Every row comes from one small tree of marks. The marks that hang from a mark follow it in brackets, in alphabetical order. Every link used is in the known rows. Which tree was each row made from?
Known rows:
W{Z{L{A} T}}: [-1.71 -0.62 -1.82 -1.80 -1.50 -0.60  2.18  0.56 -0.06 -0.35 -0.77 -0.93
  1.76  0.56  0.46 -0.54  0.18  0.30 -0.74  0.56 -0.26 -1.11 -0.26]
T{X{Z{Y}}}: [ 0.19  2.60 -1.05  0.78  0.67  0.92  0.27 -2.28 -3.72 -0.30  0.65 -0.20
 -0.43  0.45  0.88 -0.27  0.37  0.05  0.54 -1.02  2.99 -2.21  0.54]
W{Z}: [-2.26  2.68 -2.32 -2.33 -1.79 -0.58  3.54 -1.83  0.38 -0.99 -0.27 -0.87
  0.94  0.66 -1.21 -1.25  0.71  0.24 -0.16 -2.71  0.31  4.17 -0.26]
L{A}: [-2.16  1.85 -0.24  0.63  0.07 -0.42  0.00 -0.13  1.79 -0.42  0.29 -0.12
 -0.25 -0.80 -2.23  1.05 -0.19  0.58  0.36 -1.85 -0.16  2.71 -1.02]
Y{Z{L T X}}: [ 4.62 -0.68  1.39 -0.65  0.05 -1.07  3.56  0.96 -0.67 -0.91 -2.78 -0.52
  0.70  1.01 -3.67 -1.68  0.48  1.12 -0.01  2.63 -0.08 -0.48 -0.81]
W{Z{L{T Y}}}: [-3.53  2.58 -1.39 -1.42 -1.55 -0.28  0.11 -0.39  1.40 -0.52 -0.66 -0.72
  1.29  1.11  1.35 -1.72 -0.39  0.97 -1.29 -1.00 -1.74 -0.45  0.80]
T{X{L{Y{Z}}}}: [ 1.07 -2.33  0.57  0.46  0.38  0.57 -2.66 -0.59 -1.43  0.08  0.46  0.72
  0.16 -0.13 -2.34  0.30  1.08 -0.04  0.60 -2.08  1.85 -1.28  0.61]
Z{T{X}}: [-0.10 -7.03 -0.32  0.65  0.00 -0.58  0.64 -0.82 -2.38 -0.78 -1.24  0.23
  0.45  0.22 -2.43 -0.98  0.57  1.00 -0.11  0.09  0.49  0.19  0.91]
W{Z{X{T}}}: [ 0.73  2.41 -0.75 -2.20 -1.48 -0.60  3.86 -1.30  0.78 -0.49  0.20 -0.54
  0.66  1.26 -0.33 -1.73 -1.07 -0.31 -0.31 -1.30 -1.17  4.50 -0.69]
Z{L{A} X{T} Y}: [ 1.56  2.93  1.50  1.51  0.90 -1.37  2.41  1.63 -0.77 -0.26 -0.44 -0.34
 -0.13  0.97  4.53  0.57 -2.22 -0.37 -0.06  3.56 -0.71 -4.57 -0.82]
T{X}: [-0.53 -1.47 -0.10  0.96  0.45 -0.11 -0.29 -1.67 -1.53 -1.10 -0.52 -0.22
 -0.13  0.17 -2.85 -0.43  0.10  0.65  0.79 -1.85  2.08 -0.72  0.21]
X{L}: [-1.06 -0.81 -0.88 -0.37 -0.42 -0.23  1.61 -0.89 -0.05  0.51  0.54 -0.11
  0.35  0.13 -2.11 -0.18  0.85 -1.37  0.90 -1.65  1.90  1.31  0.58]
T{X{Z{L{A}}}}: [ 0.27  3.66 -0.48  1.08  0.81  1.42 -1.82 -0.83 -1.64  0.31  0.92 -0.79
  0.19  0.43 -0.77  0.19 -0.99 -0.13  0.63 -0.51  2.89 -5.68 -0.21]
Y{Z{L{A} T X}}: [ 4.41 -0.04  1.88 -0.40  0.32 -0.70  1.88  1.66  0.22 -0.59 -2.17 -0.37
  0.45  0.25 -3.51 -0.53  0.25  1.11  0.06  2.57 -0.24 -0.70 -1.64]
L{Y Z}: [-2.32 -0.76 -0.92  0.57  0.07 -0.21 -1.58  0.74  3.46 -0.67 -0.34  0.35
 -1.05 -0.75  0.75  1.01  0.08  0.15 -0.36 -1.30 -4.16  4.09  1.11]
L{A Z{X Y}}: [ 0.88  1.51  0.94  0.46  1.12 -0.03 -0.15  0.83  2.16 -0.61 -0.31 -0.12
 -2.33 -1.71  2.09  2.40 -0.03 -1.12  1.02  1.40 -0.88  2.23 -1.70]
X{Z{L{T}}}: [-1.48  6.47 -1.35  0.12 -0.12  1.25  0.46 -1.13  0.36  0.75  0.44 -1.16
  0.22  1.08 -0.29 -1.94 -1.20  0.62 -0.40  0.08  0.68 -2.56  0.74]
T{X{L{A Z{Y}}}}: [ 0.21 -1.88  0.13  0.75  1.15  1.22 -3.17 -0.28 -1.02  0.31  1.02  0.10
 -1.37 -1.74  0.13  2.22  0.83 -1.29  1.48 -0.59  3.15 -2.78 -0.27]
Y{Z{L T}}: [ 2.10 -0.13 -0.35 -0.62 -0.36 -0.93  3.07  0.84 -0.85 -0.98 -2.41 -0.66
  0.88  0.44 -3.86 -1.42  1.07  2.26 -0.44  1.23  0.11 -0.39  0.05]
T{X{L{A} Z}}: [ 0.63  1.68 -0.33  0.38  0.68  2.23 -3.01 -1.33 -1.54  1.56  2.58  0.00
 -0.20 -0.48 -1.49  0.98 -0.03 -1.53  1.21 -1.81  4.05 -3.27 -0.15]

Write each row's tree:
[ 0.44  1.26  0.30  0.24 -0.21  0.47 -2.92  1.70  2.32  1.62  2.65  1.21
  0.07 -0.88 -0.68  1.20 -0.76  0.69 -0.90 -2.00 -2.16  2.52  0.36] : X{L{A Y{Z}} T}
[ 0.47  0.94 -0.04 -1.94 -1.28 -0.01  0.47  0.00  1.69  0.84  1.71  0.33
  0.86  0.67  1.34 -0.06 -1.01 -1.57 -0.39 -1.34 -1.56  3.18 -0.60] : W{Z{X{L{A Y} T}}}
[ 0.82 -0.26  2.03  0.24  0.71 -0.16  0.12 -0.36 -0.44  0.44  0.18  0.55
 -1.11 -0.34  2.30  0.30  0.32 -1.51  0.81  1.53  1.30  0.19 -0.76] : Z{X{L{A T}} Y}
[-1.45  5.20 -0.71 -0.18  0.23  2.30 -2.23 -1.16 -0.38  2.37  2.88  0.21
 -0.99 -0.99  2.38  0.43  0.43 -0.96  0.08 -0.45  2.58 -0.62  0.37] : X{L{A T} Z{Y}}
[ 0.11 -7.10 -0.11  0.92  0.53 -0.40 -0.08 -0.12 -4.47 -0.05 -0.23  0.80
  0.05 -0.65  2.32  0.93  1.72 -0.27  0.25  1.54  2.35 -2.60  0.95] : Z{T{X{L{A}}} Y}
[ 3.13 -3.30  0.20 -0.75 -0.02  0.19  0.49 -0.40 -2.09 -0.35 -1.02  0.23
  0.22 -0.47 -4.98 -0.81  2.02  1.47  0.16 -0.49  1.96  1.16  0.09] : Y{Z{T{X{L}}}}
[ 0.05 -2.49  0.45 -0.20 -0.23  0.12 -2.48  1.47  1.13  1.03  0.93  1.21
  0.51 -0.99 -1.45  1.34  1.30 -0.16 -0.30 -1.11 -0.82  2.14  0.17] : X{L{A Y{Z{T}}}}
[-1.10 -6.36  0.68  2.10  0.61 -0.57 -3.37  2.30 -1.08 -0.15 -0.82  0.52
  1.26  0.30  1.42  0.89 -0.74  0.75 -0.76  2.01 -1.53 -6.36  0.96] : Z{L{A Y} T{X}}
[ 0.92  2.18 -0.51 -2.06 -1.03 -0.33  2.88 -0.55 -0.87  0.38  1.24 -0.02
  0.29  0.45  3.55  0.03 -0.17 -1.64  0.00 -0.16  0.47  1.88 -0.82] : W{Z{X{L{A} T} Y}}
[-4.64  0.18  1.11  1.40  0.15  0.29 -5.56  0.44  4.15  0.23  0.70  1.02
 -0.73 -1.08  0.09  0.35 -0.85  2.13 -1.35 -1.88 -4.05  3.41  0.38] : L{A T Y}
[-1.95  1.09  0.20  1.58  0.79 -0.40 -0.18 -0.56 -2.71 -1.07 -1.64 -0.74
 -0.33  0.48  2.66 -1.06 -0.08  1.49 -0.11  1.94  1.91 -6.65  1.09] : Z{L{T{X}} Y}
[ 4.83  2.51  1.24 -1.08 -0.07 -0.10  2.43 -0.08  0.67  0.23 -0.03  0.09
 -0.30  0.26 -4.25 -1.13  0.02  0.36  0.35 -0.56  0.43  3.73 -1.01] : Y{Z{X{L T}}}
[ 1.77  2.49  1.71  1.18  0.60 -0.78  1.09  1.73  1.75  0.19 -0.12 -0.60
  0.33  1.10  0.09  0.01 -3.15 -0.35  0.11  2.16 -1.35 -3.15 -1.23] : Z{L{A} X{T}}
[-0.11 -0.52  1.56  0.87  0.88  0.20 -3.67  1.91  5.07 -0.07  0.31  0.78
 -1.61 -1.35  1.29  2.55 -0.99 -1.00  0.17 -0.02 -4.53  3.57 -0.97] : L{A Y Z{X}}
[-2.30 -0.09  0.46  0.02 -0.04  1.01 -2.80 -0.41  2.15  1.32  1.45  0.25
 -0.56 -1.28 -2.28  0.29  0.18 -0.19  0.35 -1.48  1.28  1.39 -0.16] : X{L{A T}}
[-1.45  5.46 -1.69  0.50 -0.16  0.41  0.75 -0.08  0.15  0.55  0.65 -0.56
  0.99  1.62  1.67 -0.80 -1.04 -0.28 -0.52 -0.25 -0.94 -2.78  1.10] : X{Z{L{Y}}}
[-1.33 -6.10  0.42  1.44  0.81  0.70 -5.84  2.07  2.54  0.02  0.36  1.10
 -1.14 -2.05  1.07  2.62 -0.05  0.44 -0.58  0.14 -3.85  1.29  0.48] : L{A Y Z{T{X}}}
[-1.46 -1.26 -2.30 -2.00 -1.82 -0.97  3.94 -0.14 -1.07 -0.72 -1.45 -1.13
  2.04  1.30  0.35 -1.67  0.38  0.30 -0.82  0.63 -0.25 -0.85  0.50] : W{Z{L T}}
[-2.77  2.56 -2.01 -1.44 -1.54 -0.94  1.91 -0.05  0.50 -0.83 -0.67 -0.77
  1.80  1.47  1.64 -0.96 -0.13  0.04 -0.80 -1.15 -1.28 -0.74  0.63] : W{Z{L{Y}}}
[-0.35  1.63  1.84  0.50  1.25  1.04 -3.04  0.31  3.49 -0.10 -0.24  0.00
 -3.19 -2.28  1.55  1.16 -0.43  0.32  0.26  1.62 -1.57  2.66 -1.25] : L{A T Z{X Y}}
[ 1.26  0.58  0.21  0.04  0.66 -0.56  2.62 -0.28  0.68 -1.16 -1.34 -0.40
 -1.90 -0.55  1.74  0.56  0.37 -1.09  0.92  1.42 -0.78  2.62 -0.43] : L{Z{X Y}}
[-0.46  2.32 -1.46  0.25 -0.11  0.72  0.97  0.39 -0.56  1.02  0.55 -0.69
  0.99  0.73  0.35 -0.29 -0.81 -0.12 -0.51  1.50  0.20 -2.98  0.27] : X{Z{L{A} T}}
[ 0.82  1.18 -0.76 -2.50 -1.19 -0.74  4.36 -1.41 -1.92 -0.36 -0.18 -0.28
  0.59  0.96  2.76 -0.64  1.18 -2.16  0.60 -0.16  1.80  1.75 -0.55] : W{Z{X{L} Y}}
[ 0.29 -7.61 -0.51  0.68  0.31 -0.64  1.25 -0.64 -5.21 -0.28 -0.72  0.72
  0.17 -0.05  2.10 -0.04  1.93 -0.27  0.17  1.56  2.41 -2.28  1.56] : Z{T{X{L}} Y}
[ 0.25  1.07  2.21  0.03  0.02 -0.04 -2.50 -0.12  2.87 -0.52 -1.08  0.91
 -0.79  0.06 -2.49 -1.79 -0.05  2.45 -1.14 -1.00 -3.60  4.90  0.20] : L{T Y{Z{X}}}
[-0.19 -8.97 -0.02  0.69 -0.01 -0.23 -1.32 -0.04 -2.23  0.25 -0.26  0.99
  0.81  0.24 -0.86 -0.32  0.86 -0.18 -0.11  0.05  0.10 -0.79  1.70] : Z{T{X{L{Y}}}}
[ 2.09  0.27  1.31  0.51  0.54 -0.65  1.85  0.39 -0.98  0.77  1.17  0.65
 -0.65  0.11  3.24  0.80 -0.82 -1.67  0.46  1.47  0.37  0.36 -0.50] : Z{X{L{A} T} Y}
